Every row comes from one small tree of marks. The marks that hang from a mark follow it in brackets, in alphabetical order. Every link used is in the known rows. Which tree was each row made from?
Known rows:
tavi[luvez[vobem] reze[duges]]: [-29.3 -11.4   2.0  22.6   7.4  -6.2   7.0  11.5  14.1  -0.5   5.2 -12.7
  14.8  -3.4 -22.0  21.3  24.9]
reze[duges[zedim] vobem]: [-10.5  11.4   1.1 -13.7 -20.2  -1.8   7.8   0.9  15.6   9.4 -28.3   6.7
   7.8  12.6 -13.5  42.9  11.5]
duges[luvez[tavi[reze] vobem] zedim]: [-23.2 -21.7  -9.8  63.9  -6.0 -54.1  -2.5  40.1  10.6 -16.8 -22.0  -8.5
   2.5  15.6 -28.2  22.8  51.3]
vobem[luvez[tavi[reze[duges[zedim]]]]]: [-30.4  16.2 -15.5  26.5  -6.8 -21.7   3.7  55.8  11.4 -14.5 -18.3  -7.0
   5.4   1.4  -9.6  21.0  20.7]
luvez[duges[zedim] vobem]: [-17.8  -3.5 -15.5  32.8  -8.8 -43.2  14.2   1.8  -1.1  -4.8 -26.5   5.3
  -0.8  28.7 -17.1  16.3  39.5]
zedim[tavi[luvez]]: [ -4.5 -11.2  11.7  12.9   4.3 -12.1   6.0  24.6  33.4 -12.7  -6.7 -17.7
  10.8  -9.3 -13.8   2.4  17.9]
luvez[tavi]: [-13.4 -10.8  -5.7  14.0  -0.1 -14.2   6.9   1.5   9.5  -0.9 -12.6  -2.5
  -4.8   1.9  -9.7   5.5  -0.3]
duges[zedim[vobem]]: [  2.8  -8.9   3.4  12.9  -5.8 -16.6  -2.0  11.0  -7.5 -14.0 -20.5  -2.6
   1.2   7.9 -16.8   0.7  28.7]
luvez[tavi[reze[duges[zedim]]] vobem]: [-36.8 -12.3  -7.0  29.2  -5.4 -27.7   6.0  26.1   6.9   0.3 -21.8  -4.9
   2.0  13.6 -30.3  37.1  35.4]
vobem[luvez[duges]]: [-11.4  23.2 -25.5  19.7  -5.3 -21.0  11.2  15.0   2.4 -16.6 -10.9   0.2
  -0.9   8.3   8.7  -7.5   9.2]
zedim[tavi vobem]: [  5.3 -12.4   9.2  -3.1  -4.5  -3.3  -4.4  12.8   8.0 -17.7 -15.3 -13.3
  -1.3  -4.1 -20.8  -2.2  22.0]
luvez[tavi[reze]]: [-17.9 -10.3   3.1  32.9   3.8 -17.6   4.6  20.0   6.8  -1.6   3.7 -11.8
   3.8  -5.7  -8.4   2.0   7.0]
tavi[luvez[duges[zedim] vobem] reze]: [-30.0 -12.1  -0.7  72.8   2.6 -54.8  19.8  25.2  13.4 -10.1  -8.5 -12.2
  18.0  14.1 -20.7   9.6  54.7]
zedim[tavi[luvez reze]]: [ -9.7 -10.7  21.4  33.1   7.6 -15.6   3.1  42.1  31.2 -12.4   9.6 -26.0
  19.3 -17.6 -12.4  -1.3  26.6]
luvez[tavi[reze[duges vobem]]]: [-28.6  -0.8   1.5   9.3 -11.2  -3.2  12.0   3.5  22.5  11.7 -11.4  -7.0
   9.5  -2.3 -18.1  37.3   1.9]
duges[luvez]: [ 1.1  1.0 -4.5 15.3 -8.4 -9.3 -5.9 16.5  7.0 -9.9 -8.4  2.9  1.4  5.9
 -3.5  6.2 17.2]
zedim[tavi vobem[luvez[duges]]]: [ -6.1  10.9 -16.5  17.1 -10.2 -24.3   7.1  27.7  10.4 -34.4 -26.0 -12.9
  -2.5   3.9 -12.3  -8.9  30.3]

Which tree is each row?
[-16.7  -5.8  -8.0  27.1 -11.8 -47.2  12.0  21.7  15.1 -11.5 -35.0  -3.9
  -0.3  25.4 -25.2  21.7  49.8] => luvez[duges[zedim[tavi]] vobem]
[-14.1   0.4  13.1  -0.6 -15.8 -13.6  13.5  25.0  49.2  -3.2 -35.5 -10.1
  18.4   2.8 -28.0  45.7  30.3] => reze[duges[zedim[tavi[luvez]]] vobem]
[-12.9  21.0  -8.9  29.0 -13.3 -29.3   9.8  34.6  27.6 -17.6  -9.5 -20.1
  13.0  -2.4  -3.3   9.0  20.9] => zedim[tavi[reze[vobem[luvez[duges]]]]]
[-10.5  11.8  -4.6   5.8 -19.7  -9.8  -1.8  34.5  11.4  -6.0 -29.0  12.6
   4.1  18.0 -12.8  35.3  34.5] => reze[duges[luvez zedim]]
[-30.3 -12.4 -21.1  24.7 -16.8 -34.9   3.7  22.9  16.4  -9.3 -46.7   7.8
  -5.0  27.3 -35.5  47.4  44.5] => reze[duges[luvez[tavi vobem] zedim]]
[-16.5  -1.3 -14.6  10.3 -16.2 -20.0  -3.5  22.1   6.4  -8.5 -34.6   9.8
  -0.2  25.8 -24.7  41.7  44.4] => reze[duges[luvez[vobem] zedim]]
[-24.5 -13.1 -10.3  52.6  -1.0 -51.9  22.1   6.8  16.4 -10.8 -25.2  -3.3
   9.3  22.3 -22.3  14.1  47.4] => tavi[luvez[duges[zedim] vobem]]
[-14.3  -8.9   1.9  56.3 -17.6 -44.6   3.1  34.9  26.4  -8.9 -24.9  -8.4
  11.9   9.4 -20.1  30.2  36.4] => duges[luvez[tavi[reze[vobem]]] zedim]
[-14.0  17.6  -7.5  15.9  -7.9  -7.5  -5.7  47.1  -6.9 -24.7 -13.3  -9.4
   7.8  -0.8 -12.3   8.3  32.3] => tavi[reze[duges[zedim[vobem[luvez]]]]]
[-21.6  -1.2 -12.3   4.6 -23.1  -9.4   8.9   1.6  32.0   2.0 -35.9   5.1
   1.8  11.7 -22.6  48.1  12.1] => reze[duges[luvez[tavi]] vobem]
[-27.9 -13.6   9.6  17.1   4.3  -9.7   4.4  31.1  30.1  -7.5  -3.4 -21.3
  14.9  -6.1 -30.3  25.8  35.8] => zedim[tavi[luvez[vobem] reze[duges]]]
[-18.3 -21.0   4.6  43.5  14.3 -22.6   2.9  10.1  10.6  -7.9  13.0 -19.6
  13.7  -6.7 -16.5   0.3  25.2] => tavi[luvez[vobem] reze]
[-21.9   3.1  14.7  25.6  -8.5 -14.1  12.8  24.0  29.6   3.9  -9.9 -10.3
  27.2  -1.6 -17.8  36.6  27.8] => tavi[luvez reze[duges[zedim] vobem]]
[ -6.1  14.1  -9.6  -9.7 -15.3  -8.3  -5.1  48.4  11.8 -31.6 -38.0  -9.0
  -0.1   4.1 -22.3  17.2  35.4] => reze[duges[zedim[tavi vobem[luvez]]]]
[ -7.9  24.8 -11.1 -16.9 -21.9  -9.8   0.6  38.1  32.3 -14.5 -37.6  -6.0
   6.4   5.0 -13.8  39.0  18.9] => reze[duges[zedim[tavi]] vobem[luvez]]
[-17.8 -22.0 -19.4  44.5 -10.0 -50.5   0.1  22.1  13.1 -16.7 -38.6   0.9
  -6.6  24.4 -30.4  26.1  44.3] => duges[luvez[tavi vobem] zedim]
[-18.5   4.4 -15.1  36.4   5.1 -22.0   0.1  37.5   7.1 -19.1   2.7 -15.6
   1.8 -10.1  -0.3  -7.7   3.4] => vobem[luvez[tavi[reze]]]
[-36.4 -14.4 -12.6  66.4  -5.0 -60.8  18.7  22.5   5.9  -5.6 -23.0  -7.1
   2.9  22.3 -25.3  18.6  46.8] => luvez[duges[zedim] tavi[reze] vobem]
[  2.8   0.3   4.3  20.1 -15.9 -29.7  -7.1  52.3  23.3 -20.3 -29.3  -3.3
   4.2  11.2 -16.2  19.9  44.9] => duges[luvez zedim[tavi]]
[ -9.6  -0.7  -3.3  31.4 -13.0 -32.6  13.9   7.7  -4.0 -14.0 -29.5   1.6
   2.9  20.2 -16.7   2.2  40.6] => luvez[duges[zedim[vobem]]]
[ -7.7  22.5 -16.1  21.3 -22.0 -42.4  13.2  32.9  30.9 -21.4 -38.7  -8.1
   6.2  14.1  -8.4  20.5  31.4] => reze[vobem[luvez[duges[zedim[tavi]]]]]
[-18.7 -12.6  16.2  52.8  -0.1 -31.8  17.2  34.3  24.9 -22.4  -6.9 -26.4
  19.2  -6.3 -25.0  -6.4  49.6] => zedim[tavi[luvez[duges] reze] vobem]
[ -9.7 -24.4   2.2  18.0   7.8 -22.9   3.8  11.3  29.5 -14.4 -12.0 -19.2
   5.4  -1.7 -26.4   8.7  28.2] => zedim[tavi[luvez[vobem]]]
